What can hang from each mark:
tuma: kila senur
vifol: bavi
kila: tuma
tiza: fumab nipaku
nipaku: runo senur tiza
runo: nipaku
bavi: tiza vifol
senur: nipaku tuma

Every row comes from one small tree of marks. Brackets hold a mark, then the marks that hang from it, in alphabetical order. Every link used is in the known rows. Which tree was each row made from?
Known rows:
{runo {nipaku {senur tuma} tiza}}: [-11   9  22  12 -48 -28  86  42  74 -62  44  63   3 -71  16  30 -22  44
  22   4]
{senur {nipaku runo} {tuma kila}}: [ 37  13   9  39 -49 -57  49   4  87 -30 -10  81  25 -31   1  32 -37 -72
 -25 -13]
{tiza {nipaku {senur {tuma kila}}}}: [ 16   7   8  12 -50 -41  75  14  62 -78 -13  88   2 -13  -9  20 -14  24
   4  33]
{bavi vifol}: [-25 -32 -16  -1 -50 -39  27 -23  31 -22   6  19  14   1  27   3  26 -10
   7  17]
{tuma senur}: [ 13  -8   0   1 -14 -31  27  -1  31 -53  35  35  -6  32 -13  11  16  22
  14  -6]
{vifol {bavi {tiza fumab {nipaku runo {senur {tuma kila}}}}}}: [ 59  30  26  60 -63 -16  87  37  41 -77 -55  65  15 -52 -52  28   2  17
   2  42]
{tiza fumab {nipaku senur}}: [-41   1  -2  26 -26 -34  62  17  26 -57 -19  50   1   8  13  -4   2  57
  15  23]
{runo {nipaku senur {tiza fumab}}}: [-41   8  15  39 -29 -32  87  44  36 -66  15  34  16 -21  17 -13  -5  67
  35  -6]
{bavi {tiza fumab {nipaku senur}} vifol}: [-71  16   6  21 -69 -47  63   7   3 -67 -35   5   7 -35  -6  16  55  27
  24  42]
{kila tuma}: [ 27  -6 -16  10 -67 -16  30 -10  38 -36  12  33  31  -4  14 -11   2 -10
  19  11]
{senur nipaku}: [-24 -11  -9  22 -26 -46  40   0  41 -21  38  23  23 -13  23  29   0 -37
   5 -35]
{bavi {tiza fumab {nipaku runo {senur {tuma kila}}}} vifol}: [ -9  39  27  38 -94 -58  73  12  51 -76 -81  62  10 -55 -28  17  18  -4
  -8  67]
{vifol {bavi {tiza fumab {nipaku runo}}}}: [ 23  -1   8  56 -42  10  50  44   5 -60 -34 -15  20  -1 -23  10  17   6
  21  29]
{nipaku runo {senur tuma} {tiza fumab}}: [ 22  28  37  41 -30 -17  75  23  89  -9  -4  86   4 -61  13  13 -31  55
 -27  34]
{kila {tuma senur}}: [ 34   6 -12   0 -63 -28  22  -7  32 -66  15  60  10   9 -23  -2  15  11
  28   2]
{bavi {tiza fumab {nipaku runo {senur tuma}}} vifol}: [-38  35  21  28 -90 -48  64  17  52 -55 -59  51  -7 -84 -10  35  17   8
 -11  65]
{nipaku senur}: [  2 -10   4  21 -25 -23  64  -5  49 -14  29  47  -9 -16  14  19   2  40
 -13 -10]
{tiza fumab {nipaku runo {senur {tuma kila}}}}: [ 20  24  16  43 -51 -47  73  21  70 -69 -66 107   2 -14 -11  -3 -32  25
 -17  47]
{vifol {bavi {tiza nipaku}}}: [ 18 -21   3  23 -43  16  47  35  -5 -68  18 -35  20  -3 -21  32  35   3
  41  15]

Which tree is each row?
[-38   7  10  38 -13 -39  45  20  34 -30  27  13  49  -7  25   4  -1   0
  24 -17] -> {senur {nipaku {tiza fumab}}}
[ 26  23  22  43 -79 -21  55  22  60 -57  21  80   9 -35 -16  28  -2  16
  12 -23] -> {kila {tuma {senur {nipaku runo tiza}}}}
[  8  13  35  59 -23  -4  78  23  62  -8  -4  54   1 -19  18  -4 -14  77
 -21  13] -> {nipaku runo senur {tiza fumab}}
[-66   4  -2  11 -63 -46  27  11  -6 -77 -39 -36  33   1   0   0  51 -16
  38  51] -> {bavi {tiza fumab nipaku} vifol}
[ -1   4   5  42 -40  -5  76  32  -6 -65  -8   7  11 -31 -30  24  36  49
  32  20] -> {vifol {bavi {tiza fumab {nipaku senur}}}}
[ 49  34  42  52 -33 -28  83  19  88 -33 -30  96  20 -31  -6  -4 -30  46
 -24  32] -> {nipaku runo {senur {tuma kila}} {tiza fumab}}
[ 10   5   2  24 -25 -66  46  -3  34 -75  18  60  15  28 -30  21  15 -24
  16 -41] -> {tuma kila {senur nipaku}}
[-45   9   8  35 -74 -33  35  16  15 -64 -63 -18  14  -5   1   0  34 -16
  10  52] -> {bavi {tiza fumab {nipaku runo}} vifol}
[-27  23  17  22 -39 -44  77  44  64 -66  17  65  20 -61  13   5 -23  46
  28  19] -> {runo {nipaku {senur tuma} {tiza fumab}}}
[  5  19   9  21 -68 -30  49  14  39 -71  45  63  26 -27 -15  24  17  15
  38 -24] -> {kila {tuma {senur {nipaku tiza}}}}
[ 25  30  30  53 -37 -54  58  25  82 -40 -20  71  50 -27   4   7 -35 -34
  -9   7] -> {senur {nipaku runo {tiza fumab}} {tuma kila}}
[  4  15 -14  11 -69 -55  35  -6  35 -67  26  74  16 -24 -19  26  14 -20
  29 -32] -> {kila {tuma {senur nipaku}}}
[-16  10  22  60 -22 -27  54  28  57 -16   2  32  32 -15  28   6 -18   0
  -4 -17] -> {senur {nipaku runo {tiza fumab}}}
[ 28  -2  -2  32 -20  -6  34  14  -4 -33  11 -33  45 -10 -25   8  36 -10
  31   9] -> {vifol {bavi {tiza fumab}}}
[ 16  28  32  62 -24 -49  58  25  47 -71 -16  67  25  26 -28  -3  -1  11
   9 -22] -> {tuma kila {senur {nipaku runo {tiza fumab}}}}
[ 36  11  19  26 -43 -24  68   4  95   1   7  94 -21 -64  11  38 -33  20
 -47  13] -> {nipaku runo {senur tuma}}
[ 10  22   8  24 -49 -17  69  34  22 -66  -7  35  17 -72 -35  42  21  27
  24  41] -> {vifol {bavi {tiza fumab {nipaku {senur tuma}}}}}
[-13   4  20  20 -19 -34  48  20  39 -56  62  37  11  -1  -8  39  14  22
  26 -35] -> {tuma {senur {nipaku tiza}}}
